Each row was made from one path, in order. Every step used is in the known rows, and no mark comes twice. Write each row's path.
In the rows, 128 means zero.
Known rows:
risotav, kugog: [160 126 156 152 164 162 107 141 103 132  44 150  90 154 103 132 152 116
 153 113 138 151]
neguzi, tati, tagupa: [137 156 166 130 161 156 111 125 116 130 109 162 107 139 110 128  95 141
 155 122 151 182]
vove, gokovil, neguzi: [153 129 138  98 166 121  93 102  95 139 134 128  72 166 121 168 115 109
 176  93 105 171]
tagupa, kugog, risotav, gokovil, neguzi: [181 124 100 104 169 145 109 143 106 144  80 138  76 108 139 133 143  94
 152 100  99 215]
risotav, kugog, tagupa: [141 126 166 159 156 137 118 150  97 131  55 136  99 176 116 132 147 130
 156  97 147 137]
vove, gokovil, neguzi, tati: [141 145 155 111 163 124  90  99  94 147 176 130  86 149 108 162  94 114
 182  94 114 179]
gokovil, risotav: [141 133 176 130 161 148 124 105  92 154  89 158  85 150  91 149 120 144
 172  99 141 166]
tagupa, tati, risotav, kugog: [126 124 161 135 148 122 114 126  99 150  41 159  96 165 108 116 175 117
 157 122 135 133]
tati, risotav, kugog: [148 153 167 150 169 157 131 132  91 143  38 150  72 152 106 117 154 104
 153 112 139 160]
neguzi, tati: [140 146 179 136 159 141 115 124 106 144 124 155 110 136  92 143 106 136
 161 113 148 173]
neguzi, tati, tagupa, kugog, risotav, gokovil: [160 142 124 117 152 160  98 149 109 134 102 160 103 106 131 125 116 122
 144 109 133 217]
neguzi, tati, risotav, kugog, tagupa: [121 169 196 165 156 139 135 133  85 150 102 142 100 152  98 114 119 123
 160 101 158 158]
tagupa, kugog, risotav, gokovil: [179 113 107 110 151 138  99 158 101 143  61 149  88 116 134 143 154 107
 140  97 119 207]
tagupa, kugog, risotav, gokovil, neguzi, tati: [170 140 119 113 166 151 107 141 105 148 120 141  88  93 126 129 121  99
 157 102 106 222]
tati, tagupa, kugog: [136 141 145 105 156 152 130 145 118 129  32 165  79 139 153 127 105 129
 133  99 130 209]
risotav, kugog, tagupa, tati, neguzi: [144  94 166 147 150 109 118 141  99 131  40 136 114 187 112 139 165 134
 155 106 124 112]
neguzi, tati, risotav: [130 171 188 136 161 137 136 116  94 155 116 156  94 137  96 129 110 124
 161 112 148 180]
gokovil, neguzi: [155 146 150 116 188 143 130 111 114 141  99 140  77 144 115 136 119 113
 171 113 109 176]
vove, gokovil, risotav, kugog, tagupa, tati: [115  97 168 134 125 104  78 111  70 152 114 140  99 195 106 161 144 142
 180  76 140 122]
vove, gokovil, risotav: [141 118 161 113 142 126  86  96  72 152 125 146  77 171 101 177 118 137
 176  81 134 163]
neguzi, tati, risotav, kugog: [136 169 188 160 164 158 126 127  91 151  94 153  91 133  87 114 123 113
 158 115 150 169]
vove, gokovil, tagupa, tati, risotav, kugog: [134 124 146 110 150 111  79 111  99 136  75 151  89 171 111 155 149 118
 148 108 153 135]
risotav, gokovil, neguzi, tati: [169 141 126 106 191 132 131 110 102 154 154 139  86 123 106 151 122 106
 178 114 102 196]

Which path is each row?
[207  87  91 101 170 124  80 126 115 125  62 145 114 134  97 162 185 126
 142 137 128 142]	kugog, risotav, gokovil, tagupa, tati, neguzi
[116 113 184 156 143 130 113 121  87 153  74 152 106 176  98 132 146 149
 174  92 147 123]	gokovil, risotav, kugog, tagupa, tati
[160 127 130 101 145 133  64 135 108 124  80 147  87 135 130 166 114 122
 132  90 151 185]	vove, gokovil, tagupa, kugog, risotav
[142 163 170 127 183 149 126 106 113 147 145 142  94 126  98 131  90 119
 177 115 119 185]	gokovil, neguzi, tati
[136  91 166 113 145  79 127 128 103 136  64 137 119 193 119 156 152 152
 156 105 118 120]	kugog, tagupa, tati, neguzi
[157 155 128  88 183 119 158 129  99 152  50 157  61 123 131 152 134 106
 132 101 132 213]	tati, risotav, gokovil, tagupa, kugog
[127 175 163 114 179 162 139 121 123 139 116 149  84 113 134 112  68 118
 158 106 115 220]	gokovil, neguzi, tati, tagupa, kugog
[154  89 156 108 152 101 117 116 108 138  52 151 110 169 103 157 157 137
 155 124 109 131]	tagupa, tati, neguzi
[159 108 152 102 171 112 116 111 128 126  42 158 111 155  98 162 137 146
 139 131 136 134]	gokovil, tagupa, tati, neguzi
[175 135  91  95 174 163 108 142 119 127  64 147  72 114 154 119 132 102
 146 109 104 219]	tati, tagupa, kugog, risotav, gokovil, neguzi
[115 101 162 116 135  81 114 132 106 141  83 145 123 192 126 147 150 153
 163 101 141 127]	kugog, tagupa, tati
[151 156 153 118 169 123 139 117  85 161 128 151  87 131  97 144 131 113
 164 112 132 192]	neguzi, tati, risotav, gokovil
[175 122  97 101 154 158 100 157 113 126  44 156  84 122 151 127 143 115
 135 107 124 210]	tati, tagupa, kugog, risotav, gokovil
[147 168 147 126 170 179 107 128 125 133 114 148  92 101 129  99  84 116
 157 114 121 212]	gokovil, neguzi, tati, tagupa, kugog, risotav
[142 131 146  90 154 119  95 128 106 132  81 149  79 147 133 177  99 125
 133  81 144 193]	vove, gokovil, tagupa, kugog
[143 155 155 133 145 173  94 148 118 129  90 164 108 109 126 111  96 132
 141 112 149 205]	neguzi, tati, tagupa, kugog, risotav
[168 126 114  86 183 122 135 140 112 140  60 159  78 120 133 167 128 118
 130 100 131 210]	risotav, gokovil, tagupa, kugog
[205 117  90 111 177 149  79 136 114 125  76 147 100 124 104 156 167 119
 143 129 149 167]	kugog, risotav, gokovil, tagupa
[123 160 172 120 153 156 125 139 116 136  89 165  98 121 130 122  80 136
 142 102 141 214]	neguzi, tati, tagupa, kugog
[141 173 155 104 176 127 151 126  99 157 105 160  82 107 115 144 103 114
 140 102 143 220]	neguzi, tati, risotav, gokovil, tagupa, kugog
[156 127 141  98 161 119  82 113 104 126 100 146  88 165 113 183 116 131
 146 100 152 161]	vove, gokovil, tagupa
[179 125 106  95 197 123 131 114 102 148 111 135  71 140 121 158 146 103
 173 111  91 189]	risotav, gokovil, neguzi
[130 132 186 165 157 151 125 124  80 148  75 146  91 166  96 136 131 142
 172  85 150 143]	gokovil, risotav, kugog, tagupa
[188  98  88 104 163 126  68 132 118 129  76 153 117 134 105 153 182 126
 148 136 148 147]	kugog, risotav, gokovil, tagupa, tati
[190 139  96 117 179 166  86 123 113 131 134 137  96 112 113 124 139 107
 167 131 118 191]	kugog, risotav, gokovil, neguzi, tati, tagupa
[163 143 139 118 163 160  98 148 128 124  39 159  97 111 122 135 119 128
 123 108 161 191]	gokovil, tagupa, kugog, risotav
[126 125 137  95 164  72 146 113  94 158 107 133  91 179 135 140 161 121
 176 100 109 150]	kugog, tagupa, tati, risotav, gokovil, neguzi
[142 123 121  86 173  94 135 102 100 162  95 147  80 152 123 138 169 104
 174 120  97 165]	tagupa, tati, risotav, gokovil, neguzi
